Each row was made from one small tree. The marks that hang from a mark follow it in brackets, in alphabetical order. Every link used is in the known rows. Write each row's tree.
Known rows
pulodo{bifo{duvel{demumug tikoda}}}: [-22 -319 19 53 -16 -32 74 -2 68 66 -379 -145 -283 174 -439 -20 -123 80 130 -269 -117 103 -64]
pulodo{bifo{duku{demumug} duvel} zefu}: [212 85 -48 20 80 124 -256 -428 85 -341 -125 -365 -195 -267 141 70 277 -112 64 -158 222 110 228]
fuvera{bifo{duvel{zuvub}}}: [209 -4 32 -194 -34 12 17 31 -78 184 128 57 -45 325 209 -224 140 -20 0 29 -59 -197 -368]
duvel{demumug tikoda zuvub{matone}}: [-127 -262 123 38 -13 -94 292 693 -75 172 -246 -45 20 51 -231 -124 -38 259 134 271 -260 43 -58]
pulodo{bifo{duvel} zefu}: [194 -132 111 80 12 125 -102 -337 123 -140 -160 -150 -285 22 41 -101 215 -50 111 -142 177 -19 51]
pulodo{zefu}: [139 -79 194 41 115 33 -84 -122 91 -121 38 5 -62 -90 48 -116 169 -33 121 163 218 -118 159]
pulodo{bifo{duvel{demumug}}}: [59 -119 -67 11 -39 -11 59 -193 -69 -79 -307 22 -279 154 -231 -75 31 21 233 -142 61 100 -42]
fuvera{bifo}: [235 -98 -16 -32 68 -1 -52 -131 39 145 126 255 12 153 -41 -164 211 -70 156 87 160 -186 -73]
zuvub{duvel{demumug tikoda} matone}: [-66 -307 89 164 -131 -143 428 261 100 131 -368 251 35 -222 -311 -58 -123 67 36 289 -26 17 118]
matone{zuvub}: [114 68 -8 119 -57 272 109 44 -69 -134 -69 72 87 -14 116 -124 -77 39 77 238 218 -195 -61]
demumug{duvel{tikoda zuvub}}: [-310 -67 145 25 74 106 -47 171 48 189 54 -86 141 186 21 44 -57 53 -133 -19 -190 35 -86]
duku{demumug{duvel{tikoda}} sarup}: [-341 4 48 119 22 151 -357 -61 33 -46 -75 161 64 101 -348 243 -60 -15 -103 36 -266 327 280]
bifo{duku{sarup} duvel{demumug tikoda}}: [-132 -5 1 15 -65 -171 34 226 -40 -3 80 -60 -75 63 -121 101 -337 104 -96 -228 -178 50 -7]
matone{zuvub{duvel{demumug}}}: [-71 77 -132 123 -182 100 369 62 -109 -212 -197 368 65 -133 -162 -144 -243 32 55 335 404 -97 55]
fuvera{bifo{duku{sarup}}}: [38 119 -122 30 1 15 -134 -24 -15 33 423 244 99 111 144 -38 95 -23 14 -48 219 -131 107]
bifo{duku{demumug} duvel}: [228 215 -25 -152 41 30 -160 -386 -45 -184 -57 -183 38 -208 295 96 64 -163 -31 4 -34 -19 -22]
zuvub{duvel{tikoda}}: [-80 -196 174 76 -16 85 129 -149 206 87 -216 84 150 -85 -149 -1 -190 -73 -144 122 70 -168 66]
duku{demumug{duvel{tikoda}}}: [-139 -59 57 64 97 100 -254 -168 102 26 -171 6 66 -54 -267 197 49 -97 -28 35 -192 211 144]
fuvera{bifo{duku duvel}}: [382 106 -89 -111 18 -117 19 -261 49 136 278 9 -21 11 374 -93 136 -145 -6 -198 142 -260 -267]
zuvub{duvel}: [-24 -15 86 37 -49 123 111 -374 64 -45 -139 250 148 -92 40 -66 -39 -151 -45 229 255 -174 118]
duku{demumug{duvel{tikoda zuvub}} sarup}: [-507 76 66 23 7 241 -329 225 -83 -26 -41 37 123 240 -270 199 -70 88 -161 112 -333 333 193]
bifo{duku{demumug sarup} duvel}: [18 275 -37 -91 -50 93 -264 -259 -121 -233 46 -15 35 -59 207 171 -49 -85 -92 -3 -89 91 126]

Which tree is each row?
[-196 -147 174 123 -23 67 164 383 27 284 -58 4 136 22 138 1 68 114 -60 130 -316 111 -103]
demumug{duvel{tikoda zuvub{matone}}}
[153 -21 6 -164 25 -85 54 236 61 293 247 -299 31 151 238 -89 -19 44 -167 -216 -123 -246 -392]
fuvera{bifo{duku duvel{tikoda zuvub}}}
[-234 -188 105 -73 84 -53 126 480 -80 86 -142 -119 12 217 -342 -92 -151 211 65 127 -170 -3 -63]
duvel{demumug tikoda zuvub}
[15 -279 201 174 -119 33 335 81 193 181 -305 163 151 -237 -40 -43 -70 -19 -89 277 -25 -96 83]
zuvub{duvel{tikoda} matone}
[-40 82 41 -40 -31 51 -243 -45 19 -94 -34 -192 21 -49 -11 227 -184 -16 -199 -126 -269 107 86]
bifo{duku{demumug sarup} duvel{tikoda}}
[376 170 -160 -179 37 -71 -157 -325 3 -22 124 -17 -34 -98 207 -1 225 -186 19 -70 57 -75 -94]
fuvera{bifo{duku{demumug} duvel}}
[44 189 -190 -33 33 70 -314 -87 -69 -124 268 215 86 27 -56 56 187 -56 42 86 138 45 251]
fuvera{bifo{duku{demumug sarup}}}
[-126 47 82 88 -39 112 128 157 -102 145 23 174 164 9 361 -64 220 43 44 248 -132 96 -73]
demumug{duvel{zuvub{matone}}}
[133 125 -75 -109 -11 -209 128 -125 -94 -85 81 -35 -72 -92 184 -24 -63 -40 60 -121 72 -90 -132]
bifo{duku duvel{demumug}}
[-25 -255 237 58 -11 91 192 511 18 244 -196 -137 124 35 73 -103 21 178 7 248 -285 -66 -104]
duvel{tikoda zuvub{matone}}
[-66 295 -123 17 114 84 -252 -402 -24 -166 121 29 160 -241 212 207 167 -189 -4 17 83 157 190]
bifo{duku{demumug{duvel}}}
[159 -155 93 132 63 35 -44 -139 272 -33 -52 -502 -210 -158 120 24 32 -7 -70 -400 140 -54 29]
pulodo{bifo{duku duvel{tikoda}} zefu}
[-271 352 -129 60 35 154 -339 -303 -103 -210 230 174 175 -92 114 264 55 -108 -78 23 28 269 330]
bifo{duku{demumug{duvel} sarup}}
[-49 -81 42 -11 -47 -52 280 493 -221 28 -174 142 35 49 -19 -183 111 203 234 406 -95 47 -37]
duvel{demumug zuvub{matone}}
[94 -2 5 180 142 135 -111 -237 134 -204 71 -256 -83 -173 173 -28 261 -12 128 -128 437 -49 286]
pulodo{bifo{duku} zefu}
[17 91 67 -210 49 58 -108 100 -27 -32 -94 -501 99 -45 186 110 -92 11 -187 -33 -282 -8 -152]
bifo{duku{demumug} duvel{tikoda zuvub}}
[-127 99 -47 57 142 56 -226 -185 107 -31 40 -155 144 -241 7 263 24 -127 -113 -100 -86 164 173]
bifo{duku{demumug{duvel{tikoda}}}}
[-71 193 -75 -43 -93 -135 43 2 -172 -146 166 132 -72 42 96 33 -184 44 14 -119 9 32 9]
bifo{duku{sarup} duvel{demumug}}
[68 -65 5 -51 12 -242 150 82 37 67 -27 -219 -96 -85 -26 40 -233 21 -29 -229 -113 -70 -166]
bifo{duku duvel{demumug tikoda}}
[-144 -112 -50 181 -160 46 381 286 37 -89 -283 169 55 -121 -407 -77 -379 109 -50 231 223 -95 31]
matone{zuvub{duvel{demumug tikoda}}}
[119 143 -184 -232 -13 -212 157 194 -165 69 309 -24 -70 166 189 -179 67 48 64 -112 73 -119 -330]
fuvera{bifo{duku duvel{demumug zuvub}}}
[289 76 -191 -128 -13 -302 127 -78 -51 60 243 116 -137 14 86 -122 89 -63 122 -184 155 -128 -215]
fuvera{bifo{duku duvel{demumug}}}
[-180 -233 63 70 -22 -101 230 54 104 37 -258 168 38 -57 -456 -28 -243 7 -22 132 102 -40 135]
zuvub{duvel{demumug tikoda}}
[49 54 -154 29 133 -40 -235 -148 152 132 202 -17 74 -113 -91 158 174 -134 -68 -140 -2 115 79]
fuvera{bifo{duku{demumug{duvel{tikoda}}}}}
[-110 310 -251 44 29 71 -368 -238 -51 -77 397 348 111 39 25 159 222 -122 -31 -36 126 206 258]
fuvera{bifo{duku{demumug{duvel} sarup}}}
[219 -285 -21 -70 -18 -283 113 171 79 254 -36 104 -227 195 -388 -136 -48 37 90 -155 -144 -65 -264]
fuvera{bifo{duvel{demumug tikoda}}}
[70 147 -196 -50 -104 -221 -6 56 -128 -3 348 294 -130 161 1 -64 -28 28 54 -188 91 -14 -74]
fuvera{bifo{duku{sarup} duvel{demumug}}}
[-27 198 -49 -184 -5 -138 159 146 -203 -58 128 -171 1 48 283 -83 -76 75 17 -49 -15 -75 -213]
bifo{duku duvel{demumug zuvub}}
[137 -327 198 132 35 84 -76 -111 276 4 -236 -319 -299 10 -166 -41 60 20 16 -265 9 -1 27]
pulodo{bifo{duvel{tikoda}} zefu}
[-235 245 -55 -126 -100 -68 33 268 -284 -132 219 4 -5 200 194 -12 -168 140 -53 -43 -78 38 -86]
bifo{duku{sarup} duvel{demumug zuvub}}
